Each row was made from one small tree. Brackets hold a mark, then the marks that hang from it, in alphabetical order. Every link used is in the known rows. Write each row's tree.
Known rows
(N G (H (R E) Y)): 0.30 1.41 1.91 -2.91 3.67 3.71 0.57 2.39 2.11 -2.19 0.50 0.69 0.43 1.91
 0.62 -3.01 -1.04 -3.57 2.78 0.30
(P X): 0.65 -2.83 1.95 -1.24 -0.04 1.34 3.20 1.97 -2.95 2.70 -4.30 -1.64 1.68
 -0.48 -1.22 2.70 0.55 0.25 1.04 -2.34
(X Y): 3.19 -2.97 1.16 1.65 -1.24 -1.12 1.36 -0.90 -1.77 1.38 -2.40 -1.43 0.79
 -2.26 -1.84 0.15 -0.77 1.67 -2.24 -0.68
(R E): 0.12 -0.20 1.04 -0.59 3.30 1.01 2.97 0.81 -0.08 0.65 -1.79 0.26 1.93
 -0.43 -2.64 0.20 2.36 0.32 -1.76 -1.91
(R E (H (N G))): -1.91 2.73 1.78 -0.97 3.86 2.14 2.12 -0.29 2.56 -2.16 2.75 2.51 0.34
 1.62 -0.78 -2.09 3.45 -4.83 -2.50 -5.03
(P C X): -1.38 -2.24 0.51 -0.49 -2.09 2.13 1.95 1.86 -2.80 2.35 -1.94 -3.47 1.06
 -0.29 0.19 2.26 -0.13 -0.92 2.17 -2.25
(X (Y H)): 2.77 -2.25 -0.51 2.28 -0.37 -3.61 0.17 -1.96 -0.26 1.89 -2.21 -2.31
 -1.44 -4.30 -2.58 -0.09 0.34 2.24 -2.33 0.55
(H R (Y X)): 0.90 -2.02 -0.46 -0.02 0.22 1.36 -0.72 1.50 -2.53 0.54 -1.07 1.67 2.68
 1.52 3.36 3.69 -4.06 3.15 1.10 2.73
(Y (H N R)): -2.00 1.06 -1.44 1.16 -0.81 -2.06 -1.80 -1.36 0.73 0.74 -0.83 -0.91
 -0.16 -0.08 -1.02 -1.56 1.69 1.18 -0.99 -0.23
(R E (H Y)): 0.32 -0.46 0.20 1.63 5.18 2.35 2.79 -0.18 1.14 -0.22 1.56 2.69 1.49 0.52
 0.15 1.59 0.19 -0.97 0.03 -0.66
(P C (X (Y H))): 0.09 -2.61 -0.69 2.01 -3.88 -2.01 -0.13 -0.03 -1.45 2.02 -0.59 -4.50
 -2.48 -3.29 -1.67 0.78 -0.62 -0.23 2.72 1.12
(X (Y (H (N G)))): 1.90 0.36 0.05 0.83 -2.39 -2.94 -1.39 -1.65 0.91 0.08 0.66 -1.37 -2.72
 -2.42 -1.59 -2.82 2.00 -0.37 -3.19 -0.81
(H N Y): 1.90 -0.73 -1.40 1.63 -2.58 0.61 0.88 -1.71 -0.56 0.34 0.55 0.33 0.65
 0.47 1.19 1.32 0.14 1.67 -0.43 -0.05
(Y H X): 0.61 -0.82 -0.65 -0.74 1.71 -2.25 1.24 -2.16 -1.35 2.04 -3.17 0.69 0.53
 -2.37 0.31 4.89 -0.21 3.33 -1.93 0.68
(P C): -0.91 -1.19 -0.81 0.40 -0.96 1.20 0.95 -0.39 -0.75 2.39 -1.40 -3.16 1.54
 -0.56 0.79 0.87 -0.56 0.62 -1.42 -2.56
(N G): 1.70 -0.88 1.80 -2.30 1.97 1.07 1.92 1.72 -0.62 1.56 -2.83 -2.01 1.53
 -0.11 0.15 0.12 0.88 -0.44 -4.13 -3.97
(N G (H Y)): 3.35 -1.03 1.41 -2.54 1.67 1.99 2.21 -0.17 0.09 0.81 -1.90 -0.78 0.53
 0.00 1.91 0.43 -1.82 -2.19 0.72 -1.70
(N G (H R Y)): 1.31 -0.30 1.22 -2.24 1.25 2.70 0.24 1.78 0.08 -0.09 -1.27 -1.01 1.04
 1.54 2.43 -1.48 -2.86 -2.41 1.74 -0.62

Write each row's tree
-0.09 0.09 -1.18 2.70 -3.41 -3.28 -2.74 -1.91 0.91 0.06 0.53 -1.17 -2.12
 -1.93 -1.93 -3.20 0.10 1.24 -0.55 1.27 -> (X (Y (H N R)))
-1.42 1.78 -0.98 0.08 -0.64 1.95 -0.76 0.71 0.13 -2.94 3.45 4.27 1.15
 3.07 1.72 1.09 -0.80 1.28 2.51 3.55 -> (H N (R E) (Y X))
-0.67 1.18 -0.83 2.13 2.40 1.85 1.93 -1.92 1.64 -1.58 3.95 3.92 0.03
 1.49 0.35 0.69 1.44 -2.02 0.49 -0.98 -> (R E (H N Y))
0.31 0.62 0.04 0.96 -2.72 -2.69 -3.60 0.17 1.23 -0.77 1.08 -1.47 -2.79
 -0.53 -1.26 -4.74 0.51 -0.48 -1.53 0.38 -> (X (Y (H (N G) R)))
-0.19 1.79 0.14 0.42 3.08 3.18 1.27 0.30 2.53 -2.25 4.72 3.12 -0.37 2.16
 1.24 -1.20 2.31 -3.90 -0.77 -2.01 -> (R E (H (N G) Y))
0.59 -1.65 -0.43 2.37 -0.27 -3.34 -1.98 -0.51 0.00 1.15 -1.76 -2.34
 -1.27 -2.50 -2.11 -1.74 -0.91 2.26 -0.90 1.83 -> (X (Y (H R)))
0.07 1.21 -0.57 -0.80 -0.13 -1.43 -0.28 -1.21 1.12 1.05 -0.33 -1.09
 -0.94 -1.13 -0.57 -0.97 3.32 -0.49 -3.20 -2.68 -> (Y (H (N G)))
-0.06 1.73 -0.11 -1.89 0.01 -1.41 0.14 -1.60 -0.07 0.05 -0.08 1.25 -1.00
 -0.56 1.04 2.18 1.36 0.38 -2.33 -0.81 -> (Y (H (N G)) X)
-1.83 -2.12 -0.37 1.93 -3.99 -1.35 -2.58 1.97 -1.40 1.40 0.20 -4.19
 -1.98 -1.71 -1.49 -0.92 -1.55 -0.46 3.93 2.12 -> (P C (X (Y (H R))))
-0.69 2.14 0.09 -0.98 0.05 3.07 -1.71 3.59 1.88 -2.68 3.72 1.36 0.36
 3.55 0.76 -3.71 1.06 -1.65 0.41 0.36 -> (H (N G) (R E) Y)
-1.48 -0.52 -0.52 -0.51 1.98 -1.53 -1.08 -0.10 -1.43 1.15 -3.01 0.36
 1.39 -0.78 0.31 2.86 -1.76 3.01 -0.74 1.45 -> (Y (H R) X)
-0.97 -0.92 -1.40 2.45 -6.83 -2.39 -1.01 -1.95 -0.60 0.80 1.88 -2.91
 -3.51 -2.15 -1.49 -0.58 0.40 -1.15 3.56 0.79 -> (P C (X (Y (H N))))
0.29 0.40 -0.29 -0.47 -1.59 1.96 -2.28 2.76 0.28 -0.79 1.61 -0.18 0.75
 3.14 2.73 -2.06 -0.51 -0.55 -0.56 -0.13 -> (H (N G) R Y)
-0.07 0.69 1.05 -1.76 2.54 2.27 1.36 -0.01 -0.08 -2.39 0.08 3.70 1.38
 1.82 1.22 1.67 -3.47 -0.60 5.08 2.78 -> (N (H (R E) (Y X)))
-1.94 2.33 -0.28 -1.92 -0.18 -1.12 -2.15 0.29 0.10 -0.67 0.27 1.18 -0.32
 1.33 1.60 0.40 -0.08 0.21 -1.18 0.09 -> (Y (H (N G) R) X)
-3.54 3.14 -0.96 -0.13 1.16 -1.17 -1.35 -1.23 1.08 -2.19 1.62 2.99 -0.23
 1.26 -1.22 0.72 1.17 0.92 0.85 2.20 -> (Y (H N (R E)) X)
-0.49 0.12 0.13 -0.10 2.37 2.40 -0.22 2.64 -0.68 -1.43 0.70 3.22 2.26
 2.27 1.32 2.24 -2.28 1.97 2.22 3.67 -> (H (R E) (Y X))
2.85 -0.33 1.80 -3.45 1.40 2.00 2.47 -0.99 -1.24 -0.43 -1.52 1.50 0.78
 0.35 3.72 3.48 -3.49 -1.14 1.61 0.15 -> (N G (H (Y X)))
-2.15 1.35 -1.36 0.03 -1.00 -2.06 -1.72 -2.11 -0.38 0.26 -0.61 1.72
 -0.07 0.53 0.70 2.06 -0.71 2.29 0.12 1.24 -> (Y (H N R) X)
-1.35 1.76 -0.84 2.78 -1.31 -2.63 -2.50 -1.02 2.47 -2.17 2.40 0.53 -2.48
 -0.96 -3.74 -4.55 2.03 0.40 0.24 2.05 -> (X (Y (H N (R E))))
